Known rows, with every way that one mark hangs from another:
{V C}: -0.04 -1.24 -0.18 -0.88 -0.13 -0.20 -0.45 -0.40 0.00 0.06 -0.66 1.27
 -0.21 -2.44 1.35 -1.85 0.29 -0.04 0.24 -1.09 0.28 2.58 0.54
{H A}: 0.27 0.17 0.74 -0.27 0.77 0.52 -1.27 -0.10 1.26 1.14 0.40 0.58 -0.34
 -1.08 -0.12 0.06 0.04 0.41 0.27 -0.48 -0.68 0.19 0.98
{R D {J {H A P}}}: 0.00 0.36 2.46 1.03 -0.42 -0.13 0.42 1.36 0.70 -0.30 0.22 0.28 -0.95
 -2.26 0.27 1.31 0.33 -0.15 0.48 -0.21 -0.87 0.14 -0.77
{M {C V} {R D {J H}}}: -0.86 -2.54 1.54 0.42 -1.87 -1.55 -0.64 0.55 0.88 -1.53 0.38 1.56 0.82
 -5.15 2.46 -1.14 2.15 -0.78 -0.83 -1.30 0.38 3.35 -1.85
{K {H {P {J {R D}}}}}: 1.11 0.37 -0.69 0.14 0.57 0.59 -0.28 -0.10 -0.55 0.46 -0.10 -1.66 0.00
 0.32 0.60 -0.39 -0.37 0.32 -0.10 0.81 0.30 -0.19 -0.17
{D R}: 0.54 0.25 -0.67 -0.05 -0.72 -0.05 1.13 -0.50 2.44 -2.05 0.32 1.21 -0.36
 0.58 0.13 -1.13 -1.87 0.04 0.24 -0.83 -0.62 1.60 0.02
{H A {P {J {R D}}}}: 1.41 0.49 -0.26 0.27 0.58 1.14 -0.61 -0.28 0.04 1.15 -0.19 -0.74 -0.58
 3.62 0.17 1.40 -0.63 0.49 0.39 -0.56 -0.45 -2.48 0.58
{C V}: -0.26 -1.14 0.20 -0.55 -0.38 -0.25 -1.15 -0.63 0.74 1.52 -0.25 1.05 0.44
 -1.41 -0.18 -2.40 0.50 -0.30 0.10 -0.80 -0.12 1.53 0.27
{P {H A} {J {R D}}}: -0.41 1.10 -0.25 0.75 -0.71 0.52 0.56 0.03 -0.41 -0.97 -0.93 0.03 0.17
 1.35 -0.57 0.96 0.03 0.30 0.11 0.53 0.55 -5.41 0.76
{N {J {H A P} {R D}}}: 0.11 0.64 0.54 0.18 0.19 0.37 0.76 -0.10 0.08 -0.37 -0.20 -1.27 -0.34
 4.52 -0.36 1.43 -0.03 -0.05 -0.40 -0.06 -0.12 -1.39 -0.76
{K {H A {P {J R}}}}: 1.71 0.61 -0.65 -0.49 1.37 0.93 -1.67 -0.12 -1.51 1.86 0.06 -1.74 0.04
 -0.89 0.43 -0.29 0.02 0.75 0.01 1.08 0.09 -0.92 0.74
{P H J}: -0.70 0.71 0.25 -0.21 -0.19 -0.25 1.43 0.56 -0.38 -1.09 -1.00 0.25 0.33
 -1.80 -1.01 -1.53 -0.13 -0.30 0.51 0.40 0.63 -4.87 0.95
{R D}: -0.48 -0.15 0.99 1.02 -0.54 0.10 0.69 -0.03 2.90 -0.96 0.34 0.70 -0.35
 0.56 0.31 0.47 -0.36 -0.21 0.01 -0.91 -0.40 1.19 -0.55
{K {H A {P J}}}: 1.67 0.49 0.31 -0.56 1.61 0.81 -1.50 0.32 -1.06 1.86 0.27 -1.67 0.07
 -3.12 0.64 -0.87 0.37 0.53 0.14 0.86 -0.02 -0.70 0.61
{J R}: -0.29 0.12 -1.65 -0.16 -0.20 0.25 -0.26 -1.04 0.84 0.07 -0.57 0.46 -0.42
 4.53 -0.73 0.17 -1.31 0.41 0.10 -0.17 -0.16 0.43 0.77
{P {J H}}: -1.07 0.55 -0.28 -0.04 0.16 -0.14 1.90 -0.04 -1.10 0.04 -0.35 0.45 0.44
 -0.44 -1.22 -1.29 -0.45 -0.55 0.03 0.38 0.65 -2.17 1.00
{D {R {J H}}}: -0.07 0.52 0.20 0.13 -1.26 -0.70 1.79 0.46 1.15 -2.34 -0.08 1.54 -0.71
 -1.50 -0.20 -1.45 -1.61 -0.19 0.42 -0.26 -0.70 0.66 -0.05
{N {J {H A P} R}}: 0.21 0.68 -0.06 -0.68 0.75 0.27 0.36 -0.20 -0.80 0.32 -0.40 -1.30 -0.33
 4.26 -0.84 0.57 -0.22 0.06 -0.18 0.10 -0.12 -1.56 -0.09
{M {R D}}: -0.86 -1.01 0.50 0.78 -0.61 -0.52 0.15 0.46 4.73 -1.73 1.06 0.44 0.25
 -0.77 0.72 0.96 -0.27 -0.09 -0.63 -1.04 -0.35 1.13 -1.14
{M {C V} R}: -0.10 -2.76 -0.07 -0.77 -0.68 -1.04 -1.83 -0.53 1.18 -0.43 0.57 1.20
 1.22 -3.36 2.24 -2.02 1.73 -0.45 -0.73 -1.51 0.51 3.86 -0.89
{A {H {P J}}}: 1.65 0.82 0.05 -0.34 1.34 0.52 -0.66 0.06 -0.34 0.43 -0.60 -2.04 -0.30
 0.21 0.01 -1.64 -0.61 0.29 0.23 0.00 -0.04 0.29 -0.03
{M {C V} {R J}}: -0.19 -2.79 1.06 -0.69 -1.33 -1.48 -1.78 0.32 1.21 -0.63 -0.38 1.73 0.39
 -4.36 2.39 -2.87 1.43 -0.43 -0.40 -1.88 0.01 2.09 -0.57

Rows:
-1.31 0.53 -1.38 0.97 -0.67 0.08 1.26 -0.77 -0.17 -0.84 0.50 0.20 0.30
 3.17 -0.92 2.16 -0.29 -0.12 -0.39 0.96 0.46 2.17 -0.70 -> {J H {R D}}
-0.85 0.86 -0.85 0.88 -0.48 0.54 1.22 -0.55 -1.08 0.02 -0.25 0.21 0.30
 2.83 -0.87 1.04 -0.40 -0.02 -0.37 0.50 0.62 -2.58 0.73 -> {P {J {H A} {R D}}}
-0.17 -2.55 1.46 0.20 -1.47 -1.40 -0.82 0.68 0.65 -1.23 0.58 0.98 0.69
 -4.75 2.58 -0.69 2.13 -0.77 -0.60 -1.29 0.24 3.66 -2.17 -> {M {C V} {R D {J {H P}}}}
-0.72 0.90 -1.43 0.08 0.06 0.45 0.86 -0.69 -1.93 0.61 -0.48 0.21 0.35
 2.41 -1.32 0.16 -0.53 0.11 -0.16 0.77 0.63 -2.88 1.42 -> {P {J {H A} R}}
-0.08 0.54 -2.16 -0.29 0.62 0.18 0.39 -0.69 -1.65 0.44 0.46 -0.75 0.13
 3.37 -1.24 1.84 -0.53 0.07 0.22 1.27 0.24 2.52 -0.40 -> {J {H P} R}
-0.82 0.71 -0.87 1.01 -0.26 0.53 0.15 -0.71 -0.48 -0.06 0.79 0.12 0.29
 2.29 -0.64 2.94 0.21 0.25 -0.48 1.01 0.23 1.83 -0.37 -> {J {H A} {R D}}
-0.20 0.49 -1.43 0.74 -0.04 0.29 0.92 -0.55 -0.67 -0.41 0.70 -0.73 0.08
 3.78 -0.65 2.94 -0.28 -0.05 -0.04 0.95 0.21 2.80 -1.29 -> {J {H P} {R D}}
0.39 0.74 -1.62 -0.28 1.00 0.62 -0.69 -0.63 -1.94 1.21 0.77 -0.84 0.10
 2.45 -0.99 2.57 0.00 0.43 0.17 1.28 0.00 2.07 -0.06 -> {J {H A P} R}
1.26 0.27 -0.09 -0.54 1.25 0.35 -0.46 0.25 -0.84 1.04 0.00 -1.53 0.10
 -2.25 0.31 -1.63 -0.17 0.17 0.19 0.81 0.23 -0.15 0.24 -> {K {H {P J}}}
-0.62 0.71 0.07 -0.45 0.22 0.10 0.60 -0.33 -0.45 -0.08 -0.66 -0.53 -0.15
 3.80 -1.02 -0.01 -0.24 0.02 -0.50 0.15 0.10 -1.98 0.37 -> {N {J {H A} R}}
-0.90 0.35 2.49 1.21 -0.88 -0.34 0.69 1.17 1.06 -0.69 0.06 1.04 -0.77
 -2.87 0.06 0.77 0.39 -0.17 0.14 -0.13 -0.68 -0.38 -0.35 -> {R D {J {H A}}}
-1.31 -0.71 0.67 -0.10 -0.50 -1.28 0.27 1.30 2.39 -1.28 0.37 0.75 -0.04
 -3.25 -0.15 -0.44 -0.28 -0.15 -0.22 -0.19 -0.45 -0.15 -0.34 -> {M {R {J H}}}
0.97 0.24 -1.29 -0.43 0.50 0.50 0.37 -0.45 -0.29 0.66 -0.75 -0.65 -0.54
 4.45 -0.49 -0.22 -1.38 0.15 0.58 -0.47 -0.13 -1.94 0.71 -> {H {P {J R}}}
-0.75 0.72 0.08 -0.04 0.45 0.21 1.02 0.00 -1.25 0.70 0.01 0.36 0.41
 -1.26 -1.04 -0.69 0.00 -0.26 0.01 0.46 0.45 -2.60 1.25 -> {P {J {H A}}}
0.27 0.70 -1.01 0.73 0.35 0.74 -0.12 -0.53 -0.96 0.40 1.06 -0.85 0.07
 2.90 -0.35 3.69 0.25 0.29 -0.07 1.02 -0.03 2.34 -0.93 -> {J {H A P} {R D}}
-1.02 0.54 -0.35 -0.46 -0.10 -0.27 1.41 -0.40 -0.16 -0.74 -0.88 -0.51
 -0.16 4.42 -1.26 -0.66 -0.62 -0.27 -0.42 0.10 0.29 -1.66 0.12 -> {N {J H R}}
1.50 0.37 0.50 -0.47 1.32 0.87 -0.76 0.16 -0.15 1.71 0.03 -0.62 -0.48
 0.51 0.03 0.02 -0.34 0.31 0.68 -0.65 -0.56 -2.43 0.99 -> {H A {P J}}
-0.18 0.24 1.23 -0.26 0.12 -0.66 0.57 1.13 -0.37 -0.06 -0.40 0.32 -0.87
 -2.03 -0.64 -0.65 -0.40 -0.27 0.82 0.11 -0.66 0.23 0.05 -> {R {J {H P}}}
0.27 -2.40 1.05 -0.81 -0.56 -1.28 -2.05 0.57 -0.53 0.11 0.48 0.87 0.76
 -5.69 2.17 -1.31 2.24 -0.40 -0.36 -0.97 0.10 3.08 -1.11 -> {M {C V} {R {J {H A P}}}}
1.51 0.49 -0.67 -0.42 0.98 1.06 -0.99 -0.36 -0.65 1.67 -0.34 -0.74 -0.54
 3.38 -0.21 0.69 -0.77 0.60 0.52 -0.41 -0.43 -2.60 1.13 -> {H A {P {J R}}}
1.28 0.39 -1.06 -0.48 1.01 0.50 -0.61 -0.17 -1.22 0.97 -0.29 -1.66 0.06
 0.09 0.19 -1.14 -0.49 0.41 0.08 1.00 0.32 -0.38 0.37 -> {K {H {P {J R}}}}
-0.69 0.76 -1.60 -0.03 0.37 0.38 -0.38 -0.87 -1.50 0.77 0.53 0.04 0.31
 1.89 -1.21 1.87 0.00 0.39 -0.20 1.36 0.25 1.38 0.49 -> {J {H A} R}
-0.25 0.94 0.67 -0.19 0.22 0.20 0.39 0.61 -0.66 -0.25 -0.68 0.16 0.30
 -2.67 -0.79 -0.79 0.41 0.06 0.47 0.46 0.39 -5.31 1.27 -> {P {H A} J}
-0.45 -2.33 1.11 -0.64 -0.96 -1.40 -1.83 0.45 -0.26 -0.20 0.34 1.48 0.88
 -6.14 2.00 -1.76 2.24 -0.43 -0.62 -0.94 0.25 2.70 -0.72 -> {M {C V} {R {J {H A}}}}
-0.38 0.18 2.06 1.00 -0.71 -0.51 1.25 1.31 0.93 -0.96 -0.04 0.35 -0.95
 -1.59 0.06 0.73 -0.05 -0.43 0.50 -0.25 -0.70 0.49 -1.07 -> {R D {J {H P}}}
